Each row was made from one small tree. The marks that hang from a mark follow it in brackets, in alphabetical order. Every link used is in the known rows. Write each row's tree.
Known rows
N[C[U X]]: [1.75,1.71,3.15,0.61,-2.00,2.85,3.44,0.20,-0.85,-1.25,4.25,-6.79,0.96,7.77,4.91,6.01,2.20,-0.81,2.89,-0.81]
D[C]: [0.80,-3.34,3.66,0.47,1.17,4.35,4.45,-4.41,4.43,-2.62,1.97,-0.68,0.56,3.62,1.73,6.53,2.20,-2.97,3.11,6.11]
A[D[H]]: [-0.61,-2.86,3.13,1.21,1.50,5.17,3.32,-1.16,7.18,-1.73,0.59,-2.18,1.73,0.67,2.73,7.42,-0.59,0.23,3.41,4.55]
A[D[C H]]: [-1.21,-3.19,5.22,0.69,1.90,5.03,0.94,-2.40,6.13,-2.02,0.86,-0.40,1.15,0.20,2.73,5.95,0.84,-1.18,1.38,6.45]
H[D[C[U X] Q]]: [1.29,2.20,6.88,-0.41,1.36,0.95,-0.27,1.98,-0.09,-0.66,2.04,1.31,2.00,4.55,7.12,1.60,-2.84,-0.55,-0.09,-0.48]
X[C[U Y]]: [0.57,-0.17,2.73,0.85,-1.71,0.87,5.56,-0.24,-2.60,-1.86,4.24,-5.88,4.38,5.49,7.16,3.48,-2.72,-2.54,2.98,2.75]
N[C[U X Y]]: [2.87,3.50,4.07,1.02,-3.31,2.45,3.05,0.38,-3.92,-1.40,6.24,-8.72,0.66,8.07,6.97,4.41,-0.09,-1.40,1.99,-0.98]
U[C]: [1.94,-2.88,4.05,2.66,-0.81,4.09,6.05,-5.59,3.42,-1.43,1.93,-2.37,2.29,3.49,1.71,7.79,-0.42,-0.63,3.88,6.38]
A[D[H Q]]: [-0.61,-2.10,4.57,0.30,2.57,2.85,2.97,-1.22,7.34,-0.89,-2.37,-0.19,0.67,-0.39,3.36,5.68,-1.20,1.64,1.18,4.60]
A[D[C[N]]]: [0.94,-2.31,4.18,0.32,1.57,7.03,4.22,-1.56,4.28,-4.70,5.11,-1.38,-0.66,5.09,2.40,6.46,-1.41,-2.87,2.56,5.10]
C[N U X Y]: [3.10,3.54,3.20,-0.06,-4.16,3.71,5.49,3.10,-2.83,-2.96,9.01,-7.37,2.22,8.61,8.47,2.32,-5.02,-2.00,4.96,-0.56]
D[A C[N Y] H Q]: [0.53,-0.63,8.64,-3.93,-0.20,2.10,0.56,-2.62,3.57,-1.82,0.71,1.24,1.32,-1.61,3.54,-0.48,-2.71,-1.37,-1.85,8.75]
H[D[A C[U X] Q]]: [1.12,3.31,8.11,-2.50,2.58,0.66,-1.97,1.63,1.81,-0.76,0.79,2.62,3.35,1.73,5.64,0.51,-2.66,-0.24,-1.79,0.51]
H[D[A C[U] Q]]: [1.87,1.14,7.55,-2.11,4.19,1.74,-0.93,-0.74,4.30,-0.43,-0.87,3.84,2.63,0.57,3.30,1.96,-2.54,-1.02,-3.04,3.09]
D[A]: [1.07,-1.98,2.52,-0.84,1.72,4.24,4.78,-3.69,7.48,-2.60,-0.02,-0.96,2.55,1.31,0.24,6.73,0.94,-1.25,3.37,5.51]
C[N U X]: [1.59,1.60,2.35,-0.33,-2.78,4.12,5.83,2.98,0.26,-2.98,6.96,-5.41,2.27,8.28,6.22,3.80,-3.03,-1.21,5.98,-0.42]
X[C[N U Y]]: [1.08,0.06,3.03,-0.33,-3.37,2.43,6.53,1.07,-3.60,-3.30,7.01,-6.14,3.72,6.97,7.28,2.54,-4.68,-3.06,3.56,2.78]
A[D]: [1.25,-2.03,1.76,2.08,2.25,5.72,5.49,-1.75,6.36,-3.13,2.08,-2.66,0.48,3.92,2.37,8.99,-0.64,-0.95,3.61,2.97]

Which tree is each row?
[2.30,4.11,6.53,-2.48,-2.38,3.04,1.37,1.55,-1.84,-3.00,7.98,-4.07,2.76,5.28,6.86,-0.31,-3.89,-3.19,1.29,2.59]
D[A C[N U X Y]]
[1.60,-0.74,4.69,1.15,-3.95,4.37,5.93,-1.94,-0.05,-3.15,6.31,-3.94,2.27,6.18,4.17,5.20,-2.77,-0.38,5.50,3.91]
U[C[N X]]
[2.62,0.87,5.46,2.50,-3.68,2.34,4.53,-3.27,-2.02,-1.59,5.47,-5.67,2.95,5.06,6.15,4.71,-2.69,-0.70,3.85,3.61]
U[C[X Y]]
[3.13,0.96,5.64,1.34,-5.19,3.82,5.67,-1.67,-3.08,-3.09,8.23,-5.90,2.24,6.55,6.39,3.79,-5.10,-1.25,4.27,3.73]
U[C[N X Y]]
[1.70,3.91,6.57,-1.38,-1.01,1.48,0.36,0.17,-0.97,-1.77,5.32,-3.71,3.53,3.93,6.80,0.94,-1.43,-2.55,0.70,2.71]
D[A C[U X Y]]
[1.13,0.82,6.89,-2.20,3.35,0.70,1.55,-2.35,4.71,-0.32,-0.77,1.67,1.98,1.18,3.04,2.22,0.10,-1.25,-1.56,5.37]
D[A C[U] Q]
[-1.21,-2.00,5.37,-1.89,-3.06,4.23,2.06,-0.18,1.88,-2.85,4.33,-1.98,1.74,3.07,4.76,2.26,0.01,-1.51,4.35,5.11]
D[C[N X] H]
[-0.72,-0.90,5.60,0.71,1.88,4.12,0.31,0.06,4.48,-0.60,2.11,-1.91,2.09,1.67,4.82,4.77,-0.54,-1.09,1.05,4.59]
A[D[C[U] H]]
[2.90,2.57,7.97,-2.99,0.64,1.59,2.27,-0.71,0.94,-1.67,3.76,-0.64,1.05,3.06,5.19,-0.60,-4.32,-2.46,-2.20,5.13]
D[A C[N U Y] Q]
[1.36,-1.80,5.45,-1.22,3.24,4.93,0.24,-3.03,6.00,-2.75,0.54,3.30,2.53,0.21,0.75,5.20,-0.14,-2.37,0.08,5.10]
H[D[A C]]
[-1.54,1.89,8.43,-3.37,0.70,-0.74,-1.85,0.53,3.07,0.65,-0.84,0.89,3.62,-0.88,5.72,-0.98,-0.07,0.80,-0.86,4.34]
D[A C[U X] H Q]
[2.54,1.11,3.72,0.88,-3.14,3.31,3.76,-2.00,-2.09,-2.84,4.87,-7.32,-0.33,6.79,5.18,5.75,1.48,-1.61,2.45,0.96]
N[C[X Y]]
[1.23,-2.57,5.59,-1.45,0.92,3.58,4.90,-2.93,3.87,-2.92,1.89,1.09,-1.12,4.21,2.22,3.58,-0.60,-2.10,1.29,6.09]
D[C[N] Q]
[-1.29,-2.45,6.92,-0.10,3.10,2.65,0.72,-2.39,6.46,-1.01,-1.75,1.51,0.00,-0.94,3.48,4.07,0.17,0.38,-1.02,6.61]
A[D[C H Q]]
[-1.50,-0.24,7.55,-1.83,-0.07,3.10,0.40,1.29,2.75,-2.87,2.42,-0.14,0.11,1.74,5.90,1.60,-2.19,0.40,0.71,4.17]
A[D[C[N X] H Q]]
[1.12,2.42,7.72,-2.43,0.47,-0.03,0.80,-2.16,1.12,-2.28,1.20,-0.14,1.21,1.22,5.35,0.25,-0.81,-1.21,-1.00,4.71]
D[A C[X Y] Q]
[0.52,-2.54,2.43,-0.38,-3.04,3.21,7.15,-1.24,-1.68,-4.57,5.50,-5.02,2.59,5.47,5.32,4.01,-3.56,-3.00,4.09,4.80]
X[C[N Y]]
[-0.32,-1.92,2.06,-0.63,-2.03,2.77,6.74,0.81,-0.52,-3.33,4.77,-4.47,3.78,6.58,5.01,4.12,-2.76,-2.13,4.40,2.93]
X[C[N U]]
[-1.18,-3.30,5.87,-2.36,1.16,3.57,0.37,-4.42,7.43,-1.43,-1.21,1.20,3.18,-2.28,0.71,3.68,2.32,-1.44,0.94,8.93]
D[A C H]
[-0.83,-2.56,7.25,-1.39,1.65,4.13,1.40,-1.11,5.48,-2.47,0.85,1.27,-0.57,0.63,3.50,3.15,-1.99,-0.33,-0.38,6.60]
A[D[C[N] H Q]]
[3.05,2.97,8.57,-1.84,2.98,0.92,-1.16,-0.37,1.33,-0.41,1.04,2.04,2.42,0.91,5.45,0.55,-4.66,-1.84,-3.82,2.84]
H[D[A C[U Y] Q]]
